Known rows, with every step that occurs:
vigib-tuvi-mifof-fimes: [-23  15  -4 -29   3  -4  40  34   4  33  -5 -15 -12  22  -9   0  12  11
 -16 -32 -14  27  10]
muluv-vigib-tuvi-rezedep: [-15  10 -40 -13   5  13  23  21  -2  19 -16  23 -25  -8  -4  37 -47  33
  17   7  43   5  34]
mifof-vomedaf-vigib-ralo-rezedep: [ -6 -13   2  64  -7  -4 -28  -5 -17   3  35  -5  29   3 -21  17  25 -30
   2 -15  26  -6 -30]
rezedep-vomedaf-vigib: [ 13  48   5 -17   1   0   6 -18 -19  -9 -48  -4  36 -34  38 -36 -30  30
   6   9 -15 -14  -8]
depak-mifof-vomedaf-vigib: [ 22  40  19  24 -27 -30   5  37 -33 -26  -5 -14   0 -58 -12  25  17 -15
 -17 -41 -11  33 -34]
rezedep-sarok: [ 40  12  20 -28  -2  15  39 -25   4 -37 -30  19  -3 -12  -7 -10 -25  13
  24  -4  39  18  11]
depak-mifof-ralo: [ 10   5  -7 -37  27   1  11  17  -8  -3   0 -10 -29 -49 -12  28  17 -18
 -23 -61   1  25   3]
vomedaf-vigib-tuvi-mifof: [  0  32  -2  -1  -3 -11   3  -2 -17   6 -46 -21  10   5  38 -13 -26  26
 -12  -6 -41  13  -1]
tuvi-rezedep-vomedaf-vigib: [  9  28 -14   8   9 -11  12  -9 -18  -8 -20   6   4 -11  29 -31 -28  28
  -8  45 -15 -25   6]
tuvi-vigib-ralo-rezedep: [-36  -2 -41  33  17  16   1  13  24   5  30  -4 -14  19  21  27 -12  -1
  13   6  48 -21  17]
ralo-mifof: [ 28  14  -1 -50  14   3  43 -17  21 -25 -21   9 -30  18  15 -19  -7  14
  -9  -6 -19  -1  32]
vigib-tuvi-mifof-ralo: [ -8 -21  -6 -29  18   6  15   2  14  26 -31  -6 -19   0  13  -6  13   2
 -16 -23 -11   8  19]
tuvi-mifof-vomedaf-vigib-ralo-rezedep: [-15 -10 -16  64 -12 -30 -26   3  -2  -3  21 -18  10  17  10  -7  29 -45
  -9 -33   0 -12 -10]
mifof-ralo: [ 15  -1  -1 -25  25  30  16 -16   9  -4 -20   0  -6 -24 -14  -3   6 -10
 -14 -43  23   4   8]
vigib-ralo-rezedep-sarok: [  8 -40 -12   2  21   9   3 -31   5  -5  28  18   5  20 -17  17  -9  -9
  33   4  54  -2   5]
vomedaf-vigib: [ 25  49  12   1   1  14   6 -24 -18 -25 -36 -13  21 -21  10 -10 -34  14
 -11 -20  -7  10  -8]
tuvi-rezedep-sarok: [ 35 -10   7   0   8   5  43 -18   3 -36  -7  32 -34  10 -18  -4 -21   6
  13  36  37   8  24]
tuvi-vigib: [ -6  46 -12   5   0  22  38  18  20 -22 -26  -1 -20 -10  31   5 -28  20
   7   0  30  -2  22]
ralo-mifof-vomedaf-rezedep-sarok: [ 33 -23  63  -3 -55  -8  -2 -21  32 -50  12  25  -4  25 -30 -16  16 -27
  18  38 -22  17  -3]
depak-mifof-ralo-rezedep-sarok: [  8 -47  -6 -35  31  -1 -17   6  -4 -17  39   8 -32 -25 -30  17  38 -45
  11 -33  20  24   1]
vigib-ralo-mifof-fimes: [ -8  -4  -3 -20  -6   4  15  13  18   8  36   0 -25  47 -31   5  18   3
 -20 -42  -6   0  11]
mifof-ralo-rezedep: [  0 -29 -13 -27  46  23   0 -22  12  10  18   0  -6  -8 -22  -2  27 -30
 -11 -37  22  -6  11]

Rows:
[ 23 -28  44  50 -41  -2 -12  20 -23 -16   3  31  -1   8 -40   8  11   9
  12  68  14  19 -28] : mifof-vomedaf-vigib-tuvi-rezedep-sarok
[-25 -32  -3 -22  21  18 -58  -6 -17  48   4  -2  39 -13   2 -18  17   4
   5  30 -23 -22 -21] : mifof-ralo-rezedep-vomedaf-vigib-tuvi
[  1  17 -16 -19  23  -5 -12 -25 -20   5 -11  -7  38 -18  31 -38 -11   5
   9  20 -13 -25  -7] : ralo-rezedep-vomedaf-vigib
[-16  -7 -21 -30  31 -15 -54  16 -29  12  23 -18   6 -45  12  -8  30 -26
 -15 -19 -30 -11 -19] : depak-mifof-ralo-rezedep-vomedaf-vigib
[-11 -74  -5 -33  21   5 -15  -5  17  16   9  11 -23  25  -7 -17  32 -28
  18   4   6   6  18] : vigib-tuvi-mifof-ralo-rezedep-sarok
[-18 -16 -37 -12  41  -8  12 -21   3  37  14   4  22  -6  20   0  -9   9
  24  18  28 -32   9] : vigib-ralo-rezedep-vomedaf
[-10  33  -9 -21  -8 -20   0   7 -17  22 -59 -17  23  -9  65 -38 -26  38
   2  30 -47 -10   0] : rezedep-vomedaf-vigib-tuvi-mifof
[-13 -25  41  60 -82   1 -32  17  53 -43  41  20 -17  49  -9  11   6 -18
  32  61   5  -8  -3] : tuvi-vigib-ralo-mifof-vomedaf-rezedep-sarok
[ -7 -12 -10 -15  22  12 -48 -22 -11  14   5  -5  31 -18  12 -43  20 -18
  -6  -3 -11 -30 -13] : mifof-ralo-rezedep-vomedaf-vigib
[-30   9 -31 -29 -28  20 -11  34  23  -1  30   9 -22  36 -23  12  -3   1
   8 -76  31 -11  28] : muluv-vigib-ralo-mifof-fimes
[-28  -5  20  63 -59  -4 -20  23  53 -19  42   1 -14  43   2  20  10 -12
   2  38 -14 -12   1] : tuvi-vigib-ralo-mifof-vomedaf-rezedep
[ -1  28  14 -22  -2   7  -7  -5 -27  25 -44  -3  42 -29  31 -12 -33  55
  13  44 -25  -5 -20] : rezedep-vomedaf-vigib-tuvi
[  3 -20  32  28 -36 -14  -8 -20  32  -6  33   1   4  29 -26  20  11 -17
  -6  12 -24  -2  -8] : vigib-ralo-mifof-vomedaf-rezedep
[-26 -11 -16  12 -15 -19 -28  24  -2   9  47   5 -22  55 -11 -28  18  14
 -24  35 -42 -37   5] : tuvi-rezedep-vomedaf-vigib-ralo-mifof-fimes
[ 20  24  10  -2  -7 -29  48  44 -13 -13  -1  -5 -18 -61 -18  37  22 -17
 -10 -40  17  38 -12] : depak-mifof-vomedaf
[  8   7   1  19  12   6   2  -2 -27  12 -10   2  -3   7  -5  16 -29  37
 -14  44 -19   8  -6] : vomedaf-vigib-tuvi-rezedep
[ 12  18  19  67 -36  -1 -14   1 -17  -9  -1  -2  28 -12 -19  19   3  -8
  -2 -27  22   4 -34] : mifof-vomedaf-vigib-ralo
[-10  -5   3  -5   0   8 -31  -2  -6  14 -32 -19   0   1  17 -17   7   1
 -24 -27 -38   7  -6] : vomedaf-vigib-tuvi-mifof-ralo
[ -9   3  34  20 -28 -26  21   2  19  23 -11 -17  16   1  -1  13   4 -12
  -4  14 -29  23  -5] : vigib-tuvi-mifof-vomedaf-rezedep
[  6  -5 -11 -10  30   2  45   1  -7  25  -8  13 -21   5 -13  29 -18  38
  -9  41   7  17  16] : vigib-tuvi-rezedep
[ -7   0 -18  32  23   5 -32 -33 -15   6  22 -15  27  11   0  14 -15  -8
   0 -25   7 -10 -15] : vomedaf-vigib-ralo-rezedep
